Every row comes from one small tree of marks. The marks that hang from a mark follow it in brackets, in the order of their numbers. Every link used is in the known rows. Which tree was each row made from?
(in the rows, 100 means zero)
Known rows
k_30(k_548(k_353 k_470)):  72  94 106 101 112  92  68 101  89  89 107 107  95 108  97  87 103  92  98 105 104 114  90 111  90  95 106 107 103  98
k_276(k_573(k_30(k_548(k_353 k_470)))):  88 100 112  75 113  93  64 105  88 120 113 117 104 103  96  83 111  88 103 103 103 119  86 103  90  97 103 111 103  98
k_57(k_863(k_30(k_548)) k_892): 130 107 102  89 107  87 128  96  89  81 109 122  98  95  95 105 111  79  93  99 108 113  91  89  96 106  92 118 110  94
k_762(k_573):  79  93 106 105 107  97 114  92  93 102 108 113  88  89  89 120  97  85  88 108 109  89 109 106  95 120 106 118 109 103
k_548(k_353(k_573(k_30(k_892(k_57)))) k_470): 125  93 102 110 115  88  72 101  85 121 117 112  91 103  87  98  95 109 107 108 115 114 110 107  92  91  92  87 100 108
k_276(k_573(k_30(k_892(k_57)) k_470)): 107 105 111  84 104  88 109  95  73 150 127 110 104 107  95 126 106 102 109 108 117 117 112 115  93 116  78  78 105 108
k_276(k_573(k_30(k_548(k_353)) k_470)):  90 101 113  81 112  90  90 104  82 140 117 113 106  99 102  84 109  89 105 102 105 122  85 108  92  99  97  99 110  98
k_486(k_762(k_548 k_573(k_30))):  96  98 104 110 103  94 113  96  99 117 110 114  48  85  87  95  97  84  85 105 108  67 102  97  95 121 110 117 111  91
k_486(k_762):  75  93 103 103 104  99 115  94  85  98 109 106  48  96  86 132 109  86  91 108 115 104 111 107  90 122 107 109 104 102
k_30(k_548(k_470)):  78 101 107 101 101  94  87  97  89  90 109 106  98 110  98 108 105  87  96 108 106 112  90 109  91 113 101 108 102  97
k_57(k_863(k_30(k_548))): 123 105  96  99 105  88 118  95  86  81 111 120  98  93  97 106 106  87  93 101 103 113  89 104  94 111  93 114 108  96
k_863(k_30(k_548(k_470) k_892)):  96 109 107 100 103  83  87 100  84  80 113 125 106 107 100 112 102  99  96 102 116 113  93 111  88 104 100 109 107 100
k_30(k_548(k_470) k_892(k_57(k_863))): 124 104  95  98 104  92  87  92  82  92 116  94  96 125 101 109 103 101 103 106 106 115  99 118  91 105  78  87  98  99
k_652(k_486(k_762) k_573(k_30(k_892) k_470)):  98 118 104 105 106  86 110 108  76 110 118 112  69 116  93 140 111  95 101 111 121 106 102 117  80 116 107  92 122 111
k_486(k_762(k_548)):  78  93 105 108  99  97 114  93  93  96 108 104  47  92  88 103 106  83  87 107 110  83 110 106  93 122 109 110 108  90
k_652(k_486(k_762(k_548)) k_573(k_30 k_470)):  94 114 105 111 103  84 110 106  85 106 115 114  63 100  93 105 107  82  96 112 109  84  91 112  85 120 107  92 122  99
k_652(k_486 k_573(k_30 k_470)):  95 114 106 107 106  84 113 105  79 111 116 117 107 106  93 130 107  88 102 114 109 109  94 113  86 120 103  96 120 111
k_762(k_486 k_548(k_353 k_470) k_573(k_30)):  95  96 105 114 116  86  66  97  86 115 108 124  86  89  93  68  94  89  90 104  94  89 102 104  97  99 119 121 116  92
k_573(k_30(k_892) k_470): 105 107 105 107 105  88 114 100  82 140 118 105 102 111  95 135 103 103 101 108 119 114 113 115  92 115 102  99 116 104
k_353(k_548(k_470) k_573(k_30(k_892(k_57)))): 117 102 103 112 102  87  96  99  92 120 121 110  95 100  87  85  96 103 106 114 118 113 108 100  94 105  78  81  98  82
k_276(k_573(k_30(k_548) k_470)):  95 107 114  81 101  91 110 101  83 141 119 111 109 102 103 105 110  85 103 106 107 120  85 105  92 117  92  99 109  96
k_766(k_573(k_30(k_548(k_353) k_892) k_470)): 108 107 109  88 108  87  95  98  81 134 110 106 111 114  94  91  95 124 100 102 113 126  81 118  90  96  97  98 105  99
k_892(k_57(k_863(k_30(k_548)))): 127 102  95 103 105  85 117  89  79  80 115 120  96  96  97 103 101  94  99 102 102 114  87 103  95 111  71  93  97 100
k_892(k_57(k_863(k_30(k_548(k_353 k_470))))): 118 101  93  98 117  80  68  95  80  78 115 122  94  96  99  82  99  99 103 101  98 114  84 111  94  89  81  83  99 103
k_486(k_762(k_548(k_353 k_470) k_573)):  70  91 103 104 115  91  62  99  98  95 107 112  42  84  91  74  95  84  87 104 105  64 105 114  94  99 121 105 112  93
k_652(k_573(k_470)):  79 100 105 104 107  89 110  82  83  89 113 108  93 102  94 128 101  86  98 111 113 109 100 119  91 120 103  93 115 106
k_766(k_573(k_30(k_548(k_353)))): 101  97 109  86 108  94  99  94  86 114 102 113 103 102  85  84  98 113  94 103 105 124  76 102  91 103  99 117  95  97
k_57(k_863(k_30(k_548(k_353)))): 117  98  95  98 117  87  98  99  86  80 108 121  95  90  97  85 103  92  96  97 101 115  88 106  94  93  99 114 109  97
k_353(k_573): 104  89 106 110 103 100 121  96  93 103 107 109  87  86  86 118 102  85  93 110 112 109 110 103  95 118 104 113 105 100
k_486(k_762(k_548(k_353) k_573(k_30 k_470))):  90  99 103 112 115  85  89 102  94 135 114 112  48  84  95  76  93  90  92 103 107  69 100 110  96 102 114  97 119  93

Which tree is each row?
 91 106 105 101 104  92  85 102  92 109 112 115  57 103  96 106 100  86  92 106 108  91  82  99  90 114 106 109 104  96
k_486(k_762(k_573(k_30(k_548(k_470)))))
123  88 106 123 111  92 102  98  85 118 107 119  84  83  88  66  99  87  93 105 100 110 104  95  96 100 112 122 112  89
k_762(k_486 k_548(k_353(k_573(k_30))))
 83  96 105 102 111  89  67  96  80  89 114 104  97 122  99  88  99 108 104 104 110 117  96 115  88  89  84  86  96 102
k_30(k_548(k_353 k_470) k_892(k_57))
133 105 107 118  99  87 118  99  81 133 122 106 102 112 101 101  96 104 108 108 116 122  88 105  92 107  72  76 102  98
k_353(k_573(k_30(k_548 k_892(k_57)) k_470))
 70 104 105 108 114  85  88 105  84  85 110 111  56  95  95  83 106  83  95 108 107  84  95 123  85 102 113  86 123 100
k_652(k_486(k_762(k_548(k_353))) k_573(k_470))
100  99 104 108 105  83 116  89  75  89 116 127  97  96  88 127  98 106  98 105 119 111 113 108  92 112  80  94 101 110
k_863(k_30(k_892(k_57)))
124 106  94  94 118  83  68 103  85  80 112 119 100 105 101  91 103 102  99  98 108 114  96 117  90  84 104 107 111 100
k_57(k_863(k_30(k_548(k_353 k_470) k_892)))
103 103 105 110 112  83  95  99  76 129 120 104 103 121 102  90  96 113 109 103 112 123  91 112  90  92  77  77 103 101
k_573(k_30(k_548(k_353) k_892(k_57)) k_470)
 86 103 108 100 101  94  87  99  87  92 110 103 102 122 100 113 105  97  97 106 114 114  99 114  88 108 101 110 104  97
k_30(k_548(k_470) k_892)
 78  93 105 108 102  97 111  93  98  97 107 110  44  83  89  95  97  80  82 105 108  64 106 105  95 121 111 114 111  90
k_486(k_762(k_548 k_573))
 93 105 113  75 101  94  84 102  88 122 115 115 106 105  97 104 112  83 101 107 105 117  86 100  90 115  98 112 102  97
k_276(k_573(k_30(k_548(k_470))))
119 105 104 119 101  84 122  98  87 140 125 106  97  98  93  86  94 105 108 113 119 117 106 106  96 107  71  69 105  81
k_353(k_548 k_573(k_30(k_892(k_57)) k_470))
 97  83 104 113 111  97  98 100  98  98 105 108  40  78  86  71 101  84  90 105 110  86 107 104  93 100 114 108 108  89
k_486(k_762(k_548(k_353(k_573))))
102 102 108 114 103  93 116  94  78 110 109 122  96 102  97 100  99  85  90 104  99 115  86  91  93 117 100 129 107  93
k_762(k_486 k_573(k_30(k_548)))
 92  98 103 105 107  95 114  97  91 120 112 116  50  90  85 125 101  86  89 107 113  87 104  97  92 122 109 116 108 102
k_486(k_762(k_573(k_30)))
 76 103 106 110  98  95 115 112  89  98 107 108  56  93  88 104 112  81  88 110 107  81 108 108  87 121 109 109 112  95
k_652(k_486(k_762(k_548)))
108 108 107 111 100  84 114  96  76 130 122 103 106 124 102 111  97 108 107 106 114 122  91 110  91 110  71  79 101 100
k_573(k_30(k_548 k_892(k_57)) k_470)
103 109 107 102 104  91  85 102  93 113 113 113 104 115  99 106  96  98  94 105 111  97  92 104  90 107 103 117 108  97
k_762(k_573(k_30(k_548(k_470) k_892)))
 84  98 107 114 104  90  84  90  86  96 107 119  84  90  95  89  95  80  85 107  96  84 106 110  98 116 115 118 113  90
k_762(k_486 k_548(k_470) k_573)
 93 103 103 106 104  90  84  99  99 116 112 115  49  89  90  95  96  84  88 108 107  64 100 103  95 117 115 111 111  92
k_486(k_762(k_548(k_470) k_573(k_30)))
 97  91 106 106 112  94  71 104  94  91 106 110  92  96  96  78 101  88  98 106 106 115  87 107  91  92 106 105 103  96
k_30(k_548(k_353(k_573) k_470))
101 100 104 105 112  86  69  99  80 109 117 108 101 124  96  88  97 112 106 104 110 120  92 107  88  89  83  90  96 102
k_573(k_30(k_548(k_353 k_470) k_892(k_57)))
 94 100 106 110 115  87  67 100  79 108 110 124  94 104  99  79  97  90  95 102  96 115  83 100  92  95 111 120 108  97
k_762(k_486 k_573(k_30(k_548(k_353 k_470))))
105  90 107 124 111  88  97  97  81 117 109 113  82  82  98  67  97  84  96 106 100 110 105 114  98  99 112  98 118  90
k_762(k_486 k_548(k_353(k_573(k_470))))
114 113 111  89  97  89 115  95  81 136 112 105 113 116  95 112  97 120  98 106 115 124  82 116  91 114  92  99 103  98
k_766(k_573(k_30(k_548 k_892) k_470))
122  95 106 126 112  85  99 101  81 136 112 117  87  84  95  68  97  89  98 106 100 112 100 106  98  99 111 102 118  90
k_762(k_486 k_548(k_353(k_573(k_30 k_470))))
